Each row was made from one path, in order. Every step used is in the known rows, and no mark comes twice. Write each row's path.
(in the rows, 128 means zero)
Known rows
zusi mivovev tera: [198 115 129 136 153  91 105 119 109 118 135 119 135 123 119 130 140 100
 131 134 132 137  94 132 167  84 143 150 143  87 142 116 164 116 113 136
 112 121 114 123 154 128 100 116 101 156 137 146 150 166 115 128 112  97]
mivovev poba pefim: [108 142  98 152 135 135  95 113 114 139 147 164 127 137 134 117 153 107
  96 118 101 125  93 172 146 135 162 132 136 135 136 125 105 158 160 169
 146 148 148 119 145 164 130 172 144 119 179 125 163 148 137 154 172 106]
zusi pone zetor tera mivovev poba pefim: [131 123 114 104 174 123 108 108  62 140 152 165 107 134 133 138 167  87
 133  98  96 105  95 185 129 103 189 190 132  79 123  96 155 163 147 167
 141 192 199 128 122 147 107 140 131  50 191 119 124 191 104 115 161  90]
zetor tera mivovev zusi pone midiri poba keses: [173 111 119 140 156 123  80  81  88 110 155 158  19 121  77 128 204  88
 121  99  90 154  36 140  81 134 155 182 148  25 173  93 131 186 113 141
 105 136 186  96 155 133 135  65 207  72 181  95 118 184  79 166 143  75]
zusi pone mivovev: [163 124  88 136 150  80 132 102  90 112 109 136  94 110  73 115 146 133
 136  92 140 147  92 144 117 118 116 142 126 111 107  88 121  93 126 123
 127 152 142 124 141 122  94 134 120 113 155  85  96 167  81 141 100 102]
zetor tera: [142 135 147 109 143 150 107 133 146 129 139 111 122 133 136 128 134 131
 147 137 116 103 125 128 136 123 154 170 130 102 132 120 152 138 110 118
 122 139 157 138  96 141 131  88 146 133 117 166 135 121 141 110 112 121]
pone zetor tera: [126 113 150 100 136 129 108 150 144 113 167 146 108 161 143 135 100 112
 175 106  97 102 135 151 117 118 158 168 114 102 138 112 145 105 133 124
 131 159 174 156  86 103 132 100 136 120 121 175 130 135 119  93 103 122]
mivovev tera zetor pone midiri poba keses: [133  90 100 154 158 154  51  91 123 134 170 192  38 132 137 134 174 101
  80  83  86 113  85 122 114 130 182 139 169   7 234 163 156 143 131 126
 141 168 172 136 135  86 121 115 167  85 116 141 140 153 116 132 132  90]
pubi poba: [105 120 143 117 146 133 130 118 153 111 117 149 148 111 134 105 109 118
 132 112 119 128 131 148 150 101 129 134 146 129 149 120 134 146 137 123
 114 137 152 129 148 113 102 115 122  94 128 133 111 130 116 137 157 131]
pone zusi mivovev: [128  99 141 136 128  75 123 115 119  78 102 120  86 104  81 129 153 123
 140 112 131 173 107 127 147 139 109 117 126 120 143 108 132  94 135 141
 109 130 125  96 132 137 131 149 110 150 145 108 114 138  96 176 101 115]
tera zetor pone midiri poba keses: [ 94  89  83 132 157 168  70  87 112 138 148 179  29 110 135 132 176 114
  66  92  87 133 104 126  83 149 142 120 163  22 200 172 136 141 164 119
 131 185 169 143 141  88 133 143 167  66 100 118 120 128 117 144 139 112]
zetor pone midiri poba: [ 98 124 104 122 138 132 109  76 134 136 146 165  52 138  91 143 151 167
 118 111  96 115  94 159 133 140 173 138 132  65 160 153 106 133 136 151
 113 142 142 137 115 124 112 104 177  90 131 134 133 132  98 136 112 131]
pubi mivovev poba pefim: [102 155 110 157 130 140 126  88 118 121 124 165 119 107 118 104 156 113
  96 109 119 159  87 171 173 121 117 155 133 122 128 122 139 170 173 181
 139 156 136 124 169 179 124 169 148 104 180 107 141 157 121 166 190  97]
midiri pone zusi: [ 92 130 151 156 106 116 111 107 119  81  84 168  69 123  76 161 163 146
 168 123 112 154 109 123 127 144 165  98 154 119 173 124 121 122 113 128
 120 147 142 115 120 138 129 128 139 141 130  82 133 122 105 155 115 102]
zusi mivovev poba: [153 113 101 142 167 103  96 102 119 130 139 117 121 136  93 102 144 114
 118 129 108 136 104 167 151  66 118 150 138 108 127 134 126 139 148 163
 114 142 128 108 162 144  95 165 122 118 170 119 137 164  98 140 125 121]
mivovev poba keses: [138 120  96 165 168 163  63 116 115 158 147 166  88 129 124 117 148 101
  93 100  88 135  98 155 113 119 141 129 134 120 157 143 117 155 152 148
 140 150 171 124 162 137 124 146 146 122 159 115 139 140 123 159 166 117]
zetor tera mivovev poba midiri pone zusi: [126 136 153 140 131 191  95  75 117 108  85 157  48 126  67 134 187 111
 127 142  75 136  91 160 149 141 211 156 154  54 185 130 168 183 126 178
 134 157 176 100 132 182 130 151 181 107 169 112 132 130  78 172 166  90]
tera mivovev: [129 129 133 115 150 127 169 117  94 141 109 118 148 121 124 129 155 118
 110 131 138 135 132 109 126 123 112 134 142 110 105 131 166 147 126 139
 124 127 115 123 152 129 143 125 124  97 141 116 106 136 103 143 156 140]
pubi mivovev tera zetor pone: [164 123 152 144 119 138 105 104 137 119 108 173 118  99 170 121 154 114
  81 109 145 121 131 116 153 110 132 164 163  34 161 139 214 131 128 132
 162 184 132 128 135 123  91 122 122  78 112 122 132 133 145 108 140  80]
midiri pone zetor tera: [121 143 142 117 137 140  90 125 117 109 151 164  89 163 114 165 134 127
 202 119  88  99 109 138 112  86 186 158 144  78 146 124 154 120 120 120
 128 177 157 170  89 106 118  97 141 103 111 131 146 132 122  76 106 107]
zetor tera mivovev zusi pone midiri poba: [158 115 143 124 140  90 106  76 102 110 144 130  53 136  63 126 182 123
 143 116 114 134  51 152 120 107 171 189 141  35 161  83 117 181 101 157
 104 134 164  82 127 144 121  63 197  68 196 118 115 196  71 145 118  68]
midiri poba: [101 138 127 136 157 128 123 115 148 134 138 126 110 135  87 133 131 148
 141 113 111 114  96 136 131  87 147 115 132  93 128 153 112 167 120 128
 110 129 135 107 145 107 130 117 155 115 158 123 130 135  99 130 145 128]
poba mivovev zusi: [185 151 134 152 105 106 114 132 125 100 118 150  83 129 106 112 194  90
  91 114  97 159  86 141 110 169 101 125 139 131 125 111 123 132 144 151
 158 106 123 112 166 139 157 127 159 132 191  87 160 121 140 147 160 117]
mivovev tera zetor: [154  95 139 131 128 136  89 147 139 124 125 126 141 136 168 120 131  98
 111 111 152 107 135 118 138  91 150 134 166  75 187 132 169 127 107 118
 143 162 134 118 115 112 115 129 110 110 135 156 146 155 132 100 132  85]
tera mivovev zusi pone: [196 141 140 140 122  89 126 112  80 118  99 142 112 104  98 121 182 105
 117 112 135 153  96 122  94 135 116 153 140 108 118  85 139 156 117 149
 128 123 133  74 156 139 109 115 145  74 180  64 112 173 109 143 138  81]
pone midiri: [112  97 109 128 106 112 127 106 111 115 150 135  99 143 120 120 123 125
 129 132 134 146 119 154 137 143 134 145 128 127 171 114 105 110 123 143
 123 126 132 142 112 130 135 132 139 127 127 147 119 147 102 140  96 135]
tera zetor pone zusi mivovev poba pefim: [114 104 115 150 144 110  67  87 110  92 100 177  76  80 128 125 217  97
  62 104  93 146 103 159 148 169 142 133 156  69 164 140 152 117 194 170
 158 206 154  92 135 157 117 209 131  81 162  95 142 136 137 160 137  79]
tera mivovev zusi: [161 126 165 152 108 101 140 118 121 107 113 135 130 130 114 125 165 101
 101 121 127 141 108 122 109 139 108 144 137 111 133  93 148 148 134 157
 146 111 114  92 156 137 159 121 153 107 170 105 124 139 104 151 159 102]

Write each row's path
[153 114 152 139 121 116  82 119 131 106 100 185  58 103 139 140 217 105
  69  94 113 128 120 118 138 182 149 124 164  53 189 137 176 115 144 145
 187 174 159 114 121 129 134 135 128 111 163 112 154  99 155 149 143  90]  poba mivovev tera zetor pone zusi
[180 132 186 123 119 116 124 124 128 107 123 119 123 130 120 120 167 102
 124 147 118 120 111 115 115 140 129 182 139  85 134  88 170 166 113 151
 138 125 142 106 131 152 152  83 171 112 160 134 136 121 121 137 144  91]  zetor tera mivovev zusi
[169 115 123 132 144 131  97 135 108 131 112 138 114 131 163 120 173  81
  78 111 134 129 111 125 137 115 125 121 169  70 158 138 170 132 128 140
 168 162 126 123 147 105 137 149 109 115 168 136 145 140 146 113 158 109]  poba mivovev tera zetor
[160  85 116 144 136  93 101 128 126 113 123 134 122 137 127 104 131  96
 116  80 156 122 113 122 138  91 133 137 152  65 177 101 171 106 115 130
 150 168 124 122 127  98 127 134  98 132 161 152 136 163  95 121 108  80]  pone mivovev tera zetor
[172 147 111 154 133 129 103  75 123 106 102 202  84 124  61 113 143  92
 138  87  73 160  72 166 186 108 197 145 171  45 195 107 142 128 119 140
 128 143 150 150 185 107  98 137 125 127 140 123 139 162  75 137 151  79]  pubi poba midiri pone mivovev tera
[179 132 100 133 150 161  62  86 103 113 138 168  52 153  73 126 150  90
 173 124  35 140  91 190 151  66 207 170 149  38 162 139 143 139 167 167
 128 180 166 141 149 128 102 174 142 112 140 130 143 161  84  86 116  98]  zusi mivovev poba midiri pone zetor tera
[164 136 110 158 148  72  96 118 114 103 142 188  38 145  57 138 181 102
 138  52  73 151  45 177  94 105 144 110 130  83 125 102  78 139 147 148
 137 141 155  91 172  87 125 116 154  79 224  56 152 187  93 121 143  95]  midiri poba mivovev zusi pone zetor
[169 114 129 165 105  56 113 113 140  83 121 156  95 133  67  96 145 107
 126  87 122 142  81 148 109 151 108 144 120 122 143  74 116  98 139 149
 148 120 128 112 142 124 149 124 145 140 189 107 149 138  89 163 114  85]  pone mivovev zusi
[134 146 100 145 142 159 137  73 113  91  88 189  84 111  61 104 150 104
 139  96  71 178  89 170 146 132 155 127 159  74 157 113 135 129 144 133
 117 151 141 146 192 114 112 172 128 100 132  93 100 137  75 143 162 115]  pubi poba midiri pone mivovev
[190  92 106 143 148  83  96 110  88 114 107 137 107 113 113 117 153  98
 123  74 164 130 101 135 138  74 139 143 154  57 165  91 153  98 106 117
 143 189 138 100 133  97  84 133  89 101 164 121 118 199  89 116  94  62]  zusi pone mivovev tera zetor
[136 123 111 155 114  85  99  92 129 100 154 162  38 153  59 109 196 112
 102  98  86 165  40 170 126 148 130 112 141  84 167 118  70 149 137 166
 131 105 129 111 169 127 171 123 196 117 213 114 158 153  89 171 148 113]  pone midiri poba mivovev zusi
[134 114 125 115 129 152 108 114 128 126 111 149 121 112 169 129 158 125
  81 117 119 108 156 114 103 140 131 138 145  72 145 154 178 117 155 121
 161 185 139 122 113 119 110 150 132  63  93 118 117 106 158  93 120 113]  tera zetor pone
[129  84 138 125 131 103 110 109 126  81  88 149  73  84 125 133 188 113
  91 113 131 146 141 120 134 152 104 121 153  59 154 137 180  85 163 128
 141 186 138  98 117 120 111 170 109  80 117  91 109 112 127 152 106 102]  tera zetor pone zusi mivovev
[148  79 101 143 129 155  76  78 137 108  83 157  45  91 112 103 188  94
  50 103  83 163 126 173 153 154 151 136 151  42 201 152 151 117 187 174
 163 190 166  77 146 142 102 231 143  80 156 102 113 127 106 147 119  92]  tera zetor pone zusi mivovev poba midiri
[176 108 109 131 121 129  85  94 101 133 135 181  61 127 155 127 195  90
  56 121 106 134 114 141 137 169 155 143 167  37 192 136 158 110 140 154
 173 168 139 151 125 117 118 141 138  90 138 143 150 122 139 120 118 115]  poba mivovev tera zetor pone midiri
[140  99  92 149 154 118  90  79 144 134 120 167 100 115 111  95 166 133
  74  79 114  98 124 174 127 110 129 147 147  68 158 133 156 106 172 157
 173 213 158 123 133 122 105 171 139  56 165 113 125 123  92 123 125  88]  tera zetor pone mivovev poba
[192 135 124 127 144 147  87 118 116 140 120 172  99 114 174 132 203  99
  59 110  99 107 120 125 130 147 143 135 173  34 154 151 187 128 140 143
 184 168 138 139 142 116 113 134 127  95 146 121 152 108 165 104 153 109]  poba mivovev tera zetor pone
[125 142 107 137 112 168 119 113 102 111 118 187  74 151  99 149 128  96
 157 117  61 161 111 149 120 132 175 114 135  79 162 144 120 113 161 137
 135 144 141 159 137 108 128 180 126 112 113  98 133 144 106 100 129 130]  poba midiri pone zetor
[105 142 119 180 101 162 100  61 135  87  65 200  38 116  44 121 170 126
 126 104  88 192  79 175 173 122 169 129 151  80 195 130 128 155 151 182
 142 153 145 104 169 169 114 186 164 124 170  75 130 149  72 177 163  86]  pubi mivovev poba midiri pone zusi
[142 145 123 114 118 178  96 122 116 109 135 174  63 155 109 152 131  95
 169 131  51 127 119 149 117 125 199 157 137  59 169 129 151 128 143 128
 138 162 172 168 113 104 122 135 151 115  98 136 146 129 114  78 121 114]  poba midiri pone zetor tera
[153  61 150 137 134  79  85 129 126  75  98 121 103 118 121 131 144  89
 115 100 154 141 109 113 164 110 132 130 160  62 204 114 168 105 117 129
 129 170 127  82 128 120 121 150  88 143 154 142 132 168 105 150  95  77]  pone zusi mivovev tera zetor
[106 129 106 143 170 151  96 114 132 129 150 148  82 119 107 140 150 117
 119  99  87 133  79 107  97 120 141 101 139  84 145 155 121 170 142 114
 110 131 152 123 168 103 143 118 165 123 143 104 129 141 113 155 173 131]  midiri poba keses
[177 121 117 146 116  85 102  82  97  86 122 191  56 118  92  90 191  84
 106  88  96 196  59 197 134 155 119 163 149 110 183  72  75 132 145 151
 143 134 165 110 172 132 100 109 145  77 183  85 113 173 107 152 145  94]  pubi poba mivovev zusi pone midiri
[136  95 164 141 110 117  73 117 153 103 100 173  85 120 161 146 165 120
  93  98 129 103 133 123 142 157 180 133 159  58 207 130 176 113 119 134
 169 176 157 105  83 117 115 120 136 112 135 133 150 121 146 137 106  62]  mivovev tera zetor pone zusi
[147 138  68 158 157  90 103  86  76 130 122 169  90 108  79 104 169 105
 101  80 112 143  55 203 138 131 154 146 131 111 113  88  99 122 149 166
 153 169 158 109 151 156 101 170 129  99 209  86 134 194  87 161 137  79]  zusi pone mivovev poba pefim
[125 100 174 149 102 122  96 102 153  91  86 187  72  85 143 133 171 121
  93  85 140 137 127 115 162 145 133 156 167  44 199 124 200 122 135 143
 163 184 146 108 117 138 108 124 124 101 135 119 130 127 128 150 127  66]  pubi mivovev tera zetor pone zusi
[184  82 111 122 125 101  77  88  95 107 139 143  92 120 146 118 171  97
  83 131 128 134 124 127 152 118 149 167 172  20 200 130 165  96 132 142
 136 179 127 140 112 108  91 139 113  90 105 156 129 159 119 116  84  92]  zusi mivovev tera zetor pone midiri
[127 140 103 165 106 164 103  76 112 112 110 207  64 142  71 116 126 103
 140  94  70 175  91 197 153  78 162 138 143  64 173 143 118 150 181 179
 149 169 143 139 176 123 100 198 141  90 154  88 126 167  69 113 162 103]  pubi mivovev poba midiri pone zetor
